Each row was made from one small tree. The marks that hang from a mark follow it in brackets, in alphabetical order. Every link used is in the known rows. Write each row's tree.
Known rows
molu(zezi(vopeb(gefil(mesed)))): [15.3,-24.2,9.8,28.7,-4.5,0.2,-18.6,33.7,-63.1,-21.6,-9.1,16.4,42.2,-5.6,8.2,13.4,3.3,-5.2,7.8,11.4,-1.4,13.1]
baru(mesed(fafo(bila robezum) gefil)): [-33.5,-11.7,5.3,41.0,-25.3,31.9,4.7,-9.1,40.4,40.1,21.0,-25.4,-50.8,-4.8,8.2,7.1,0.7,-25.1,4.5,-34.3,-41.9,28.4]
fafo(bila robezum): [25.5,0.9,-19.3,32.5,-11.7,33.1,16.5,-8.2,0.6,45.2,-9.9,-41.3,-25.5,23.1,-16.8,5.0,-0.5,-15.7,-10.7,-5.6,-5.0,48.8]
bila(fafo(mesed(baru gefil) robezum)): [-40.3,-18.4,-8.5,-10.0,-18.3,-1.9,-1.8,-33.4,36.6,45.6,48.6,-22.4,-8.4,-34.5,-14.4,10.4,16.1,6.5,-20.4,-29.4,-36.2,30.7]
mesed(baru fafo(bila robezum) gefil): [-55.9,-11.3,8.7,3.9,-34.0,-9.7,17.8,-15.6,43.8,50.2,33.8,-31.0,-51.9,-20.0,-3.6,22.0,-19.1,-16.8,1.3,-34.2,-36.6,31.0]
gefil(mesed(fafo)): [-42.5,-19.4,8.5,3.0,-23.2,8.5,-12.2,-11.5,11.0,-18.9,5.1,1.0,-1.4,-13.6,-7.3,21.8,-11.0,-38.4,8.2,-15.2,-3.8,-4.9]
bila(fafo): [-3.0,-15.0,-27.6,3.4,4.1,-4.5,-15.7,-15.0,4.9,9.8,18.7,20.9,10.2,-22.3,-10.9,-2.7,4.5,20.9,-15.5,4.4,-11.3,2.5]
gefil(mesed(baru fafo(bila robezum))): [-47.2,-23.6,-2.9,13.7,-46.0,19.6,5.4,-21.0,19.3,29.6,11.9,-39.2,-31.2,3.5,-14.4,30.8,-16.6,-50.5,-2.9,-29.1,-18.3,38.0]
molu(zezi(pamum vopeb(gefil))): [22.7,-4.1,2.7,42.3,10.3,-19.5,-5.6,20.3,-64.4,5.9,-21.7,20.8,41.2,-0.4,9.7,15.2,21.1,26.6,22.4,11.0,-4.7,-4.2]
mesed(baru): [-26.4,-1.3,9.5,-20.3,-11.8,-24.5,-0.1,-3.0,6.6,1.4,17.2,-1.2,-6.8,-7.0,11.8,4.3,-7.4,0.0,0.2,-6.4,-11.7,-5.2]
gefil(mesed): [-14.5,-12.0,8.9,2.9,-16.4,17.0,-3.5,4.8,-10.5,-13.3,-6.4,2.3,14.8,2.0,-9.0,6.7,2.6,-27.6,5.7,-5.0,3.0,2.6]
vopeb(gefil(mesed(baru fafo(bila)))): [-52.3,-24.3,14.0,6.9,-34.7,-8.6,-0.8,-25.3,28.1,5.1,-3.7,-24.9,-21.7,8.5,-3.6,18.0,-41.1,-16.5,6.1,-12.5,-34.5,26.6]
baru(mesed(gefil)): [-30.4,-3.5,23.7,12.3,-6.2,4.5,-4.1,12.9,20.5,0.3,17.3,13.4,-10.3,-10.6,21.4,-11.0,12.3,-3.7,12.0,-18.5,-32.7,-10.5]
baru(mesed(fafo gefil)): [-59.0,-10.9,24.4,10.8,-12.4,-0.6,-12.4,-4.6,42.5,-5.5,31.1,13.6,-22.2,-28.4,26.3,4.7,1.7,-12.1,16.2,-28.0,-38.8,-23.6]
zezi(molu pamum vopeb(gefil)): [32.2,0.3,10.3,65.3,-7.1,-13.0,7.4,3.3,-61.2,32.9,-33.6,-0.8,52.3,14.9,-24.0,24.7,22.9,25.8,31.0,-3.3,-14.0,-15.2]
vopeb(gefil(mesed(baru fafo))): [-67.5,-30.3,23.4,-9.3,-24.4,-22.9,-12.3,-24.2,23.3,-15.6,9.2,-10.0,-14.9,-15.7,-4.9,26.3,-42.1,-18.2,9.2,-12.9,-30.6,1.4]
zezi(molu pamum): [4.1,12.9,0.5,27.6,-6.3,5.4,12.7,0.3,-31.8,29.8,-17.8,11.9,31.5,8.1,-22.5,18.3,30.4,3.2,41.4,-8.3,-3.4,-22.9]
rebe(pamum): [8.4,-9.9,-1.9,20.0,7.6,5.4,23.6,-21.2,-11.6,-16.8,-20.9,-14.0,3.5,6.8,-27.5,13.3,-6.9,3.1,-12.2,13.8,1.1,2.3]
desesuz(mesed(baru fafo(bila) gefil)): [-68.1,-0.8,14.8,-12.1,-31.0,-34.2,8.3,2.8,72.1,12.5,43.9,-25.3,-19.0,-3.9,7.9,4.9,-1.8,2.3,10.2,-39.2,-36.5,6.2]
zezi(molu): [13.2,4.5,-0.4,9.9,-6.2,11.7,6.1,10.9,-20.4,15.7,2.1,5.7,18.1,0.2,-14.8,8.9,9.1,0.6,22.1,-2.1,-4.8,-10.8]
desesuz(mesed(fafo(bila robezum) gefil)): [-33.1,-8.3,-7.8,21.8,-21.0,7.2,15.4,-0.5,61.7,35.8,27.3,-44.6,-25.0,2.2,-21.4,14.4,2.2,-12.2,1.6,-40.0,-25.1,38.0]

Which tree is each row?
[-26.2,13.0,22.7,-11.8,-37.2,-3.7,15.4,-7.8,43.9,34.4,17.2,-35.2,-18.0,8.6,16.9,-7.8,14.3,-2.4,2.0,-27.5,-32.1,26.1]
fafo(bila mesed(baru gefil))
[-70.1,-23.2,16.5,-16.0,-33.2,-13.0,-12.0,-12.4,21.2,-14.5,22.8,-1.6,-7.2,-19.3,3.4,25.0,-16.5,-37.4,9.2,-23.4,-16.6,-12.8]
gefil(mesed(baru fafo))
[-19.5,-18.4,20.9,28.1,-13.9,-29.6,-9.4,21.7,-67.9,-6.2,-12.4,24.2,49.1,-2.7,10.4,27.0,19.1,-3.4,26.8,-1.5,-14.2,-6.5]
molu(zezi(pamum vopeb(gefil(mesed(baru)))))
[-77.5,-9.1,28.3,-25.6,-22.2,-40.7,0.0,-11.2,42.5,6.3,45.3,11.3,-26.1,-43.0,12.8,18.7,-19.2,-0.1,11.8,-29.1,-33.1,-18.7]
mesed(baru fafo gefil)
[1.5,-26.4,-9.9,74.9,-22.8,22.7,-0.2,2.5,-51.9,31.7,-26.2,-14.5,15.3,8.7,-14.0,43.4,12.0,-25.1,19.4,-11.3,-12.8,38.6]
molu(zezi(pamum vopeb(gefil(mesed(fafo(bila robezum))))))
[-69.6,-16.8,19.0,-10.3,-23.8,-24.7,6.2,-21.2,40.0,25.7,46.6,-12.9,-41.0,-42.0,-3.2,31.7,-21.2,-14.8,3.0,-34.8,-32.7,5.8]
mesed(baru fafo(robezum) gefil)
[-47.8,-11.7,2.5,-23.1,-19.9,-23.3,-8.1,-22.9,40.3,22.7,48.5,1.3,6.6,-37.7,2.2,-2.0,17.8,22.4,-9.1,-24.0,-38.3,5.7]
bila(fafo(mesed(baru gefil)))
[-20.0,-20.5,-12.8,31.2,-33.1,42.9,3.4,-17.0,14.5,27.1,-6.6,-37.3,-25.8,8.4,-23.0,27.0,-11.4,-52.8,-3.4,-23.2,-9.0,43.5]
gefil(mesed(fafo(bila robezum)))
[6.7,-19.2,10.0,49.2,-4.7,-6.1,-11.6,24.0,-77.5,-8.8,-29.6,22.9,54.4,2.1,-2.9,22.8,25.7,-3.1,25.1,4.6,-2.6,-0.6]
molu(zezi(pamum vopeb(gefil(mesed))))
[34.1,9.4,3.5,55.2,-18.9,-2.3,7.7,20.5,-63.5,34.0,-22.3,7.9,60.4,7.0,-16.3,24.9,48.4,3.5,32.1,-10.6,0.1,-30.4]
zezi(molu pamum vopeb)
[-50.7,-19.9,15.9,22.2,-14.1,15.6,-5.5,-13.8,39.9,17.1,34.4,-14.3,-40.7,-27.9,4.7,16.5,0.2,-26.6,7.8,-35.8,-39.9,3.1]
baru(mesed(fafo(robezum) gefil))
[2.2,-13.5,6.4,81.6,-44.2,13.5,4.5,-2.5,-44.5,39.1,-43.0,-15.9,43.9,22.7,-30.1,41.3,13.8,-12.2,40.5,-18.7,-24.4,1.9]
zezi(molu pamum vopeb(gefil(mesed(fafo(bila)))))
[-24.9,-9.8,-14.1,-18.6,-18.1,-9.6,-16.5,-33.5,26.5,16.3,33.1,-9.9,11.2,-18.8,2.0,-1.1,18.5,15.0,-15.5,-11.4,-21.3,6.8]
bila(fafo(mesed(baru)))
[-40.1,0.2,0.1,-4.7,-30.4,-15.1,3.1,-16.9,33.0,20.5,18.9,-17.1,-34.4,-2.6,14.0,11.6,-16.3,-8.7,5.5,-16.5,-19.2,6.4]
mesed(baru fafo(bila))
[-25.3,-17.5,-4.9,32.2,-11.0,29.9,-12.6,-19.0,24.9,10.7,15.2,-24.4,-31.0,-9.8,5.5,20.6,-1.4,-32.2,4.1,-24.2,-21.7,6.1]
baru(mesed(fafo(robezum)))
[-62.6,-2.9,20.0,-7.5,-34.0,-27.7,10.1,-8.0,48.5,27.9,32.5,-6.2,-40.3,-19.6,13.2,9.5,-18.4,-0.7,8.7,-28.3,-37.4,4.5]
mesed(baru fafo(bila) gefil)
[-8.8,-12.4,-12.8,45.1,-22.3,44.4,-3.7,-19.7,29.2,33.2,6.8,-38.5,-41.2,15.7,5.7,11.4,3.0,-34.8,-2.9,-22.6,-26.4,30.6]
baru(mesed(fafo(bila robezum)))
[-7.4,-13.0,25.1,49.2,-34.0,-18.1,4.0,7.9,-61.8,23.9,-26.6,-2.8,57.8,13.3,-24.7,33.1,24.2,-7.5,35.4,-14.6,-22.5,-14.8]
zezi(molu pamum vopeb(gefil(mesed(baru))))
[-34.9,-20.2,25.9,50.2,-42.6,-24.7,-3.9,-9.0,-41.1,20.4,-15.2,-1.3,45.1,-6.3,-20.7,50.6,8.8,-12.2,41.7,-24.6,-27.5,-30.8]
zezi(molu pamum vopeb(gefil(mesed(baru fafo))))
[-39.4,-34.3,10.2,40.4,-23.8,-16.6,-12.2,-3.2,-49.3,12.2,2.2,-2.2,20.9,-22.1,-4.5,55.4,5.6,-30.4,21.6,-18.3,-19.4,8.7]
molu(zezi(pamum vopeb(gefil(mesed(baru fafo(robezum))))))
[-28.7,-9.6,-0.9,21.4,-22.5,14.5,16.0,-13.2,38.7,46.6,19.0,-26.3,-45.8,-11.5,-15.4,20.3,-14.4,-17.4,-0.9,-29.0,-27.1,37.8]
mesed(fafo(bila robezum) gefil)
[-28.0,-10.4,-10.4,9.1,-31.4,5.7,8.7,-27.0,31.2,41.4,20.5,-41.6,-44.8,-0.9,-4.7,25.5,-19.6,-25.9,-6.0,-22.0,-21.4,32.7]
mesed(baru fafo(bila robezum))
[-6.9,13.4,3.5,-4.9,-33.7,10.3,6.4,-16.5,27.6,29.3,3.2,-46.9,-11.1,27.9,17.8,-5.5,14.2,-9.4,-4.9,-15.8,-15.4,31.3]
fafo(bila mesed(baru))
[-18.9,-13.7,15.3,62.7,-55.3,-10.3,4.8,-5.1,-36.1,40.5,-25.3,-18.5,37.2,16.4,-19.6,41.2,9.3,-12.9,39.4,-25.7,-33.3,-3.1]
zezi(molu pamum vopeb(gefil(mesed(baru fafo(bila)))))
[-5.4,-7.7,-18.1,30.0,-19.9,24.9,10.2,-22.5,23.1,41.5,3.8,-40.8,-38.7,5.3,-15.3,20.7,-13.2,-23.4,-7.1,-16.5,-9.4,37.5]
mesed(fafo(bila robezum))
[-58.8,-27.5,7.2,-1.5,-32.6,4.1,-4.6,-21.7,18.2,7.2,22.8,-23.8,-21.0,-20.5,-15.6,40.0,-19.5,-50.3,2.4,-30.3,-14.7,13.1]
gefil(mesed(baru fafo(robezum)))
[14.1,-15.4,-33.9,14.9,-5.4,33.3,-8.8,-38.2,13.6,36.5,17.3,-30.8,5.8,-11.0,-25.1,8.2,23.5,-1.2,-25.8,-11.8,-10.8,38.8]
bila(fafo(mesed robezum))
